What can hang from each mark
k_965: k_79 k_196 k_329
k_132: k_79 k_196
k_79: k_424 k_965
k_424: k_196
k_196: k_132 k_965
k_329: k_132 k_424 k_965

Every row comes from one small tree of marks. The marks that hang from a mark follow it in brackets, in the order of their numbers. Every link used is in the known rows. Which tree was each row made from?
Known rows
k_965(k_79 k_196 k_329(k_132 k_424)): [ 0.48 -2.05 -0.80 -1.58  0.05  0.71  1.31 -0.15  0.46  0.72 -0.84  0.07
 -0.26  0.61 -1.91 -2.15  0.84  3.55 -0.99 -2.51  1.19  1.56]
k_132(k_79): [ 0.85 -0.13  0.20 -1.60  0.23  1.23  1.04  1.87  0.78 -1.53 -0.28 -0.20
 -1.41 -1.44 -0.83 -2.27  1.37  2.05 -1.40 -0.52  1.52 -0.78]
k_132(k_79 k_196(k_965)): [ 0.02 -0.62  0.78 -1.59  0.53  1.04  0.80 -0.74  0.87 -0.62 -0.60  0.45
 -1.27 -0.79 -0.52 -0.91  1.35  0.67 -1.69 -2.05  2.02 -1.98]
k_424(k_196(k_132 k_965(k_79 k_329))): [ 1.72 -0.36 -0.53 -1.32  1.07  0.45 -0.60 -1.47  0.23 -0.23 -0.75 -1.40
 -0.60  0.77 -1.40  0.28  1.88  1.99 -1.56 -5.65  1.95  1.35]
k_79(k_424 k_965(k_329)): [-0.54 -2.42 -0.12 -1.34 -0.39  0.80  0.66  1.59  1.22  1.08  1.16 -0.12
 -2.52 -0.88 -1.41 -1.20  2.39  1.49 -0.52 -1.35  1.37  0.33]
k_132(k_79 k_196): [-0.23 -0.73  0.38 -1.47  0.43  0.51  1.36  1.07  0.59 -0.56  0.17  0.18
 -1.70 -0.36 -0.78 -1.62  0.74  1.35 -1.12 -0.82  2.24 -1.05]
k_79(k_424(k_196(k_132)) k_965(k_329)): [ 0.51 -1.22 -0.65 -0.93 -0.20  0.48  0.43  2.32  0.87  1.05  1.53 -1.06
 -2.40  0.08 -1.38 -0.49  2.01  1.15 -0.47 -3.97  1.60  0.99]
k_329(k_424): [ 1.41 -1.84 -0.31 -1.40  0.01  1.43  0.76  1.27  0.42  0.31  0.00  0.79
 -0.71 -0.72 -1.52 -1.61  0.84  1.47 -0.65 -2.00  1.82  0.43]
k_965(k_329(k_132 k_424(k_196))): [ 0.47 -4.60 -0.21 -1.59  0.94  2.44  0.95  0.56  0.55 -0.36 -0.14 -1.02
 -0.94  0.36 -3.04 -0.14  1.70  2.35 -1.17 -3.76  1.28  1.53]
k_329(k_965): [ 0.57  0.18 -0.34 -1.51  0.43  0.62  1.21  2.04  0.63 -0.87  0.57 -0.79
 -1.63 -0.09 -1.25 -0.42  0.84  2.05 -0.36 -1.70  1.71 -0.02]
k_196(k_132 k_965(k_79 k_329(k_424))): [ 1.87 -2.15 -0.75 -1.12  0.51 -0.33 -1.41 -1.43  0.31  0.97 -1.26  0.27
  0.01  0.14 -0.95 -1.53  1.30  2.04 -0.93 -4.45  2.25  1.30]
k_132(k_196): [-0.30 -0.82  0.10 -1.48  0.33  0.54  1.19  0.57  0.59  0.73  1.26  0.44
 -1.52  0.59 -1.30 -0.39  0.45  0.81 -0.67 -1.74  2.38 -0.36]
k_329(k_132(k_196) k_424 k_965): [-0.62 -2.65 -0.18 -1.32  0.40  0.17  2.06  0.44  0.61  0.26  0.54  0.09
 -1.20  1.05 -2.11 -0.44 -0.38  1.47 -0.04 -2.06  2.20  0.01]
k_196(k_965(k_329)): [ 0.41 -2.53  0.17 -1.74  0.85  1.88 -0.70 -0.31  1.10  0.01 -0.26 -0.18
 -1.18 -0.56 -1.24  0.02  2.60  1.72 -1.46 -3.07  1.44 -0.18]
k_196(k_132 k_965(k_329)): [ 1.03 -1.42 -0.36 -1.36  0.62  0.67 -1.58  0.61  1.14  0.65  0.23 -0.10
 -0.96  0.02 -0.56 -0.42  1.92  1.44 -1.11 -3.85  1.78 -0.11]
k_424(k_196(k_132 k_965)): [ 1.92  1.12 -0.22 -1.32  0.49  1.56  0.22  0.45  0.64 -0.28  0.30 -0.54
 -0.65  0.08 -1.19  0.54  1.37  0.49 -1.49 -5.30  1.65 -0.38]
k_196(k_132(k_79(k_424))): [ 0.75  1.92  0.00 -0.98 -0.24  0.65  0.12  3.70  1.01  0.02  0.61  0.83
 -2.23 -1.86  0.06 -4.05  1.13  2.17 -0.92  0.45  1.89 -0.37]
k_965(k_79(k_424) k_329(k_132)): [-1.25 -1.30  0.17 -1.52  0.52  0.98  0.75 -0.40  1.05  0.38  0.36 -0.08
 -1.96 -0.46 -2.18 -2.55  1.87  3.55 -1.20  0.70  1.55  1.76]
k_132(k_79(k_965(k_196 k_329))): [ 0.56 -1.60 -0.57 -1.57 -0.64  0.38  1.60  2.18  1.01 -0.36 -0.16 -0.97
 -1.50 -0.56 -0.48 -1.43  1.99  2.03 -1.07 -2.95  0.72 -1.10]
k_132(k_79(k_424 k_965(k_196 k_329))): [-0.01 -0.68 -0.26 -1.32 -0.79  1.01  1.46  3.20  1.23  0.49  0.24 -0.09
 -2.49 -1.48 -0.16 -2.83  2.36  2.36 -0.96 -1.14  0.72 -0.71]
k_79(k_424): [ 0.04  0.77  0.24 -1.36 -0.03  1.92  0.80  2.29  1.00  0.63  1.11  0.98
 -2.21 -1.44 -1.05 -2.30  1.52  1.87 -0.87  0.49  1.66  0.31]
k_132(k_196(k_965(k_79(k_424) k_329))): [-0.90 -1.28  0.56 -1.37  0.91  0.51 -0.14 -2.09  0.66  1.58 -0.16  0.80
 -2.02  0.02 -1.07 -1.28  2.03  1.91 -1.22 -1.41  2.42  0.86]
k_329(k_132 k_424): [ 0.46 -2.40 -0.09 -1.57 -0.08  1.69  1.48  0.47  0.91 -0.05  0.12  0.58
 -0.52 -0.46 -2.41 -1.53  0.65  1.70 -0.92 -1.44  1.43  0.15]

Write each row's tree
[ 0.65  1.06  0.61 -1.34  0.38  2.73  1.66  2.82  0.60 -1.23  0.04 -0.24
 -2.42 -1.90 -1.18 -2.42  2.07  2.22 -1.58 -0.64  1.36  0.17]  k_132(k_79(k_424(k_196)))
[ 0.01  0.28 -0.32 -1.73 -1.26  0.65  3.32  1.17  1.41 -1.03  0.17 -0.58
 -0.94 -0.72 -1.29 -1.70  0.97  1.52 -1.39 -1.87  0.33 -2.09]  k_329(k_132(k_79(k_965(k_196))))
[ 1.58  1.09  0.07 -1.33  0.08  0.69 -0.36  0.92  1.08 -0.91 -0.55  0.22
 -0.81 -1.36 -0.01 -1.87  1.37  1.13 -1.59 -2.56  1.66 -1.65]  k_196(k_132(k_79) k_965)
[ 1.18 -0.58 -0.58 -1.34  0.64 -0.47 -1.27 -1.38  0.63  0.42 -0.52 -0.42
 -0.56  0.35 -0.81 -0.85  1.61  2.13 -1.25 -3.75  2.12  0.76]  k_196(k_132 k_965(k_79 k_329))
[-1.05 -1.43  0.69 -1.79  0.43  1.36  1.36 -1.99  1.29  0.28  0.57  0.53
 -0.89  0.36 -1.91  0.41  0.86  0.41 -1.52 -2.31  1.72 -1.45]  k_329(k_132(k_196(k_965)))
[-1.02 -2.02  1.04 -1.69  0.61  2.55  0.04  0.51  1.80 -0.78 -0.63  0.24
 -2.13 -2.17 -1.26 -2.51  3.04  2.79 -2.08  0.15  0.87 -0.73]  k_196(k_965(k_329(k_132(k_79(k_424)))))
[ 1.07  4.01 -0.73 -0.87 -0.49  0.26  1.12  5.56  0.92  0.05  0.49  0.34
 -2.32 -1.18  1.00 -3.76  0.55  2.94 -0.31 -0.49  1.44 -0.61]  k_329(k_965(k_196(k_132(k_79(k_424)))))
[ 0.21 -1.23 -0.38 -0.95 -0.56 -0.39 -0.01  2.90  1.27  0.42  0.62 -0.36
 -2.48 -1.23 -0.26 -2.91  1.97  1.84 -0.60 -1.17  1.57 -0.27]  k_196(k_132(k_79(k_424 k_965(k_329))))
[ 0.68  1.02 -0.24 -0.93 -1.09 -0.36  1.09  2.80  1.19  0.11  0.93  0.26
 -2.18 -1.67 -0.23 -3.12  1.20  1.02 -0.69 -0.72  1.62 -1.08]  k_196(k_132(k_79(k_424 k_965)))
[ 1.55  1.75 -1.35 -1.17 -1.48 -0.66  1.64  2.33  0.93  1.23  1.41 -0.02
 -0.76  0.45 -0.32 -0.97  0.30  0.50 -0.30 -4.09  1.21 -1.12]  k_79(k_965(k_196(k_132)))
[-0.27 -0.35  0.18 -1.65  0.43  0.72  2.09  1.55  1.15 -2.46 -0.19 -1.26
 -1.58 -0.79 -1.54 -1.62  0.89  2.87 -1.09 -0.21  1.20 -0.93]  k_329(k_132(k_79) k_965)
[-0.50  1.08  0.61 -1.35  0.33  0.66  0.87 -2.23  0.58  1.28  0.03  1.37
 -1.66 -0.42 -1.04 -1.46  1.25  1.06 -1.28 -0.85  2.44  0.02]  k_132(k_196(k_965(k_79(k_424))))
[-0.81 -1.97  0.66 -1.54  0.93  2.85  1.22  2.16  1.12 -1.30 -0.02 -1.07
 -2.60 -1.25 -2.09 -2.14  2.66  3.29 -1.82 -0.53  0.95  0.75]  k_965(k_329(k_132(k_79(k_424(k_196)))))
[ 0.91 -2.23 -0.06 -1.58  0.40  2.33  2.09  0.43  0.47 -0.65  0.00 -0.49
 -0.57  0.01 -3.02 -0.38  0.91  1.58 -1.25 -3.35  1.31  0.78]  k_329(k_132 k_424(k_196))
[-0.92  0.33 -0.27 -1.56 -0.01  1.13  1.38  0.80  1.03  1.04  0.31  0.31
 -1.73 -0.05 -1.50 -2.83  1.55  3.84 -1.18  0.03  1.01  1.42]  k_965(k_79(k_424) k_196 k_329(k_132))
[-0.44 -2.83  0.39 -1.45  0.18  0.74  1.89  0.12  0.74 -0.39 -0.38  0.64
 -1.00 -0.27 -1.74 -2.28  0.15  1.48 -1.08 -0.91  1.99 -0.78]  k_329(k_132(k_79 k_196) k_424)
[-0.39 -3.03  0.70 -1.61  1.08  1.05 -0.30 -0.54  0.90 -0.32 -0.73 -0.11
 -1.59 -0.34 -0.63 -0.66  2.16  1.45 -1.63 -2.52  1.98 -1.14]  k_132(k_79 k_196(k_965(k_329)))
[ 0.24 -4.71  0.18 -1.40  0.92  1.18 -0.59 -1.03  0.61  1.51 -0.49  0.80
 -0.95  0.32 -1.27  0.00  1.62  0.85 -0.86 -4.01  2.29 -0.02]  k_132(k_196(k_965(k_329(k_424))))
[-0.39 -1.61  0.13 -1.39 -0.43 -0.61  2.30  0.03  0.77 -0.45  0.48 -0.39
 -1.66 -0.20 -1.09 -0.87  0.75  0.22 -0.86 -2.12  1.95 -1.76]  k_132(k_79(k_965) k_196)
[ 1.80 -2.24 -1.68 -0.99 -1.08 -0.62  0.37  2.43  0.68  2.10  0.55  0.04
 -0.60  0.61 -0.51 -1.24  0.73  1.19  0.07 -5.40  1.36  0.18]  k_79(k_965(k_196(k_132) k_329(k_424)))
[ 2.10  2.00 -0.41 -1.30  0.49  0.46  0.49 -1.61  0.15 -0.50 -0.54 -0.83
 -0.23  0.37 -1.36 -0.01  1.08  1.19 -1.63 -4.98  1.98  0.53]  k_424(k_196(k_132 k_965(k_79)))
[ 2.08 -2.88 -0.63 -1.01  0.79  1.00 -0.42  2.74  0.16 -0.65 -0.84 -1.04
 -1.11 -0.26 -1.02 -1.87  1.46  2.41 -0.96 -4.42  1.88  1.14]  k_965(k_329(k_424(k_196(k_132(k_79)))))
[ 0.99  1.16 -0.54 -0.93 -0.76  0.52  1.51  2.21  0.81  0.79  1.72 -0.50
 -2.05 -0.28 -1.30 -0.68  1.19  0.37 -0.56 -3.53  1.61  0.19]  k_79(k_424(k_196(k_132)) k_965)
[ 1.77  3.52 -1.17 -1.20 -0.58 -0.68  1.01  1.32  0.27  0.89  0.33  0.25
 -0.38  0.63 -0.26 -2.25 -0.13  2.26 -0.72 -2.84  1.81  0.52]  k_965(k_79 k_196(k_132))
[-0.36 -2.18  0.20 -1.61  1.14 -0.03 -0.09 -3.01  0.42  0.71 -0.53 -0.16
 -1.06  0.88 -1.33  0.11  1.64  1.60 -1.31 -3.21  2.47  0.48]  k_132(k_196(k_965(k_79 k_329)))
[ 1.56  1.91 -0.39 -1.34  0.10 -0.36 -0.21 -1.71  0.58  0.12 -0.37  0.13
 -0.17 -0.10 -0.72 -1.10  0.80  1.30 -1.33 -3.24  2.12 -0.04]  k_196(k_132 k_965(k_79))
[ 1.10  3.71 -0.43 -0.96 -0.78  0.89  0.79  4.93  1.03  0.73  0.62  1.23
 -1.93 -1.50  0.79 -4.33  0.88  2.44 -0.90 -0.13  1.36 -0.69]  k_965(k_196(k_132(k_79(k_424))))
[-0.53 -2.59  0.12 -1.31  0.47  0.06  2.19  0.97  0.62 -1.00 -0.44 -0.20
 -1.36  0.12 -1.59 -1.72 -0.14  2.00 -0.49 -1.22  2.04 -0.73]  k_329(k_132(k_79 k_196) k_424 k_965)
[ 1.26  1.00 -1.35 -1.22  0.00 -0.80 -0.14  1.46  0.37  1.18  0.14 -0.35
 -0.73  1.08 -0.27 -2.03  0.66  3.07 -0.66 -3.21  1.83  1.32]  k_965(k_79 k_196(k_132) k_329)
[ 0.80  0.59 -0.55 -0.95  0.70  0.38 -0.14  1.29  0.20  0.75  0.44 -0.80
 -2.04  0.31 -1.34 -1.87  1.63  3.03 -0.89 -2.66  2.18  2.63]  k_965(k_79(k_424(k_196(k_132))) k_329)
[ 1.02  2.04  0.39 -1.10 -0.12  1.24 -0.38  2.07  1.30 -0.10 -0.18  1.07
 -1.76 -2.29  0.30 -3.20  1.82  1.51 -1.50 -0.70  1.65 -1.24]  k_196(k_132(k_79(k_424)) k_965)
[ 1.17  3.26 -0.72 -0.82  0.43 -0.35  1.27  1.91  0.05 -0.20  0.60 -1.09
 -2.00  0.28 -1.05 -1.56  0.53  2.64 -0.34 -2.21  2.25  1.93]  k_329(k_965(k_79(k_424(k_196(k_132)))))
